Each row was made from one path, in order. Every step used is in the known rows, and no mark comes twice. Write each row's path.
In the rows, zero is written as 128.
Known rows
Y, F, T, H, P, N: [116   4 146 112 135 112 146 126 134 188 127 111 107 126 102 148 129 151
  46 107 140  43 140 108 160 142 137 155 103]
P, N: [161 123 115 110 126 119 119 131 135 142 155 132 101 129 119 156 131 112
 111 136 171 112 134  95 135 117 130 107 142]
N, T, P, F, Y: [154  38 112  97 136 125 109 118 114 107 109 116 117 130 138 127  89 129
  99 121 126 117 165  51 126 127 123 152 120]
T, H, P, N, F: [138  33  71 143 109 116 129 173 104  87 135 111 121 135 110 154 138 134
 100 109 165 100 125 137  91 138 118 127 119]
F, T, H, P, N: [122  20 139 132 113 120 129 145 114 167 139 126  98 127 111 124 129 162
 103  82 144  62 141  86 110 138 132 143 115]
H, P, F: [128  74 107 136 121 139 109 186 162  82 145 117 105 138 122 157 114 145
 124 135  78 117 126 163  99 152 124 100 134]
F, H, P, N, T: [ 75 116 125 119 115  84 163 153 101 107 140 140  90 131 102 138 114 128
 151 103 142 116 129 154  86 134 129 126 128]
N, P: [152  64 116 110 131 109 116  99 159 137 135  99 112 132 147 162 133 123
 180 122 136 166 130 135 106 149 137 135 107]
Y, F, T, P, H: [ 93   6 169 106 146 120 135 119 135 208 104 119 121 128 114 118 105 153
  95 131 120  51 145 106 175 149 128 183  88]
Y, F: [116  78 140 110 145 117 148 113 144 159 116 112 131 126 114 146 129 129
  65 137 125  90 131 142 170 134 134 146 111]
Y, F, H, P, N: [ 74  69 140 111 135  89 172 139 129 145 129 122 103 130  92 156 124 131
  96 125 126  83 126 172 145 143 133 142 111]
N, F: [147 163 102 124 131 132 145 137 113 114 106 112 161 129 144 141  92 124
  76 163 164 155 141 100 140 113 141 142 109]
N, H, P, F, Y: [134  91  89 125 124 104 151 184 121  93 141 143 107 138  89 153 150 149
 229 163 110  86 119 177 109 153 151 118 116]
N, H: [144 128 106 114 134 103 170 150  97 138 125 150 120 133 107 123 166 136
 236 155 136  99 119 146 127 139 155 134 118]
H, F, T: [176  75 182 115 141 130 120 130 120 191  91 122 138 114 151 130 129 144
  67 126  91  80 144 100 146 137 136 121  91]
N, T, P, F: [162  35 113  90 141 131 115 127 115 121 104 117 113 132 152 115  95 128
 101 119 116 124 163  41 124 128 124 148 127]
T, N, P, H, F: [124  42 107 104 153 129 132 120 114 100 100 143 140 142 127 146 118 113
 149 127 161 135 144 118 111 106 132 126 131]
N, T, H, P, F: [154  42  87 114 127 114 134 137  99  90 120 113 126 129 135 132 110 132
  70  89 159  94 148  88  86 122 126 138 136]
N, P, F, H: [138  31 118  90 140  76 140 142 159 120 117 110  83 131 142 203 104 118
 186 128 136 143 142 136 103 159 138 132 135]
Y, F, P, N: [132  71 116 107 145 103 155  96 151 164 132 106 100 123 100 159 127 130
  45 125 160  79 137 105 184 163 138 139  98]
N, T: [157 133 120 105 135 123 134  91 108 126 125 123 138 124 147 110 108 123
  79 108 160 124 151  71 116 107 136 140 129]
F, H, P: [ 46 117 136 137 115  90 163 163 104 100 129 139 100 132 101 130 123 138
 175 106 109 128 119 189  87 144 126 132 121]
F, T, P, H: [ 94  21 168 119 129 133 109 138 117 200 110 138 113 129 127  86  93 162
 167 120 120  71 149  74 135 150 119 181  97]
H, P: [113 110 115 152 111 148 110 155 146  97 155 116 122 138 117 119 138 148
 135 120  82 132 114 173  94 144 123 111 110]
Y, F, H, P: [ 62  72 146 117 135  91 174 138 127 140 117 121 113 129  96 147 123 136
  99 120 111  91 124 184 142 146 133 147 105]

Which path is each row?
[ 68  81 153 105 145  82 184 126 119 155 103 127 115 124 100 155 121 126
  97 125 133  85 131 161 159 136 135 157 114] -> Y, F, H
[149  16 110 137 124  98 124 147  86 100  94 116 149 118 112 167 140 128
  84 111 153  73 132 147 120 136 114 135 101] -> T, H, F, Y
[ 95  71 121 117 148  96 158 104 142 159 111 113 129 123 102 141 103 136
  84 133 174  61 133 141 172 172 127 169  92] -> Y, F, P, H
[117 106 137 124 143 105 116 159 109 144  90 139 176 122 138 129  90 121
 146 163 173  62 128 174 119 142 108 153 109] -> P, H, F
[116  74 124 117 145 108 161  93 149 157 118 104 113 122 105 145 126 138
  56 121 138  88 134 121 180 167 138 148  91] -> Y, F, P
[142 112 106 135 111 144 114 156 144 123 165 113 113 137 117 138 119 145
  94 136 131 121 131 118 108 132 135 111 105] -> H, P, N, F, T
[105   6 151 118 136 115 151 123 132 184 118 110 116 126 105 136 128 156
  52 104 127  47 138 122 157 144 137 160  98] -> Y, F, T, H, P
[129  39 108 106 126 125 121 157 107 135 112 122 100 139 126 128 113 124
 150 147 125 144 145  76 139 140 117 146 100] -> T, P, N, F, H
[116  81 106 144 115 130 101 175 161  64 155 117 109 135 104 171 108 146
 118 137  90 108 128 173 102 150 122 108 126] -> H, P, F, Y
[ 96  16 159  96 155 118 154 100 136 188 109 127 123 131 110 139 108 142
  77 120 152  65 150 101 167 122 144 166 109] -> Y, F, T, N, P, H
[ 94 118 100 137 131  97 142 116 126 129 121 129 125 123 111 120  93 138
 150 121 196  86 131 126 130 182 119 160 101] -> F, P, H
[198  95 125  94 136 102 145 148 110 180 137 145 101 126 114 152 159 125
 155 155 160  71 135  94 142 131 151 108 117] -> P, N, H, F, T
[151 108  99 128 113 137 106 137 141 105 171 116 109 137 119 128 128 135
 102 117 130 120 129 123  91 129 128 103 120] -> H, P, N, T
[179  92 134 124 141 120 130 119 125 145  93 110 133 114 139 139 137 133
  68 126 108 106 135 117 148 168 130 112  78] -> H, F, P
[143  41 102 102 145  93 163  89 133 155 122 102 104 121 102 158 123 128
  27 107 182  65 144  85 172 157 136 150  99] -> Y, F, P, N, T, H
[128  36  70 149 104 111 123 164 103  74 141 111 125 133  96 165 133 135
 101 112 176  94 127 143  94 136 117 131 113] -> T, H, P, N, F, Y
[140 148 105 104 127  95 157 146 107 130 132 132 111 128 120 168 100 107
  96 153 203 131 144  89 135 112 139 124 132] -> P, N, F, H
[146  10 135 104 138 107 138 179 134 143 108 131  91 124 130 175  91 145
  93 117 136  58 157  72 132 142 132 134 156] -> P, F, T, H
[105  33 151 104 149 130 167 119 126 176 117 134 113 135  94 126 139 155
  79 122 113  62 143 108 168 123 155 147 106] -> Y, F, T, N, H, P
[142  52 120 106 137 119 101 109  92 124  96 121 152 126 140 100  88 127
 118 128 151  97 157  81 119 128 112 172  93] -> N, T, P, H, F, Y
[150  82 105 104 153 135 170 146  77 101  93 169 133 141 105 124 165 124
 154 139 121 113 139 107 136  93 154 103 133] -> T, N, H, F
[106 107 136 133 137  98 108 148 109 123  99 139 180 119 119 145  82 123
 141 165 187  54 130 185 124 139 106 159 100] -> P, H, F, Y
[192 110 107 103 133  94 138 144 111 145 143 143 109 126 102 169 157 117
 159 164 169  79 131 120 142 128 146 106 115] -> P, N, H, F, Y
[138  79 107 116 128 111 158 187 121 128 138 145  99 138 104 135 150 158
 229 152 100  79 124 152 110 155 156 121 118] -> N, H, P, F, T
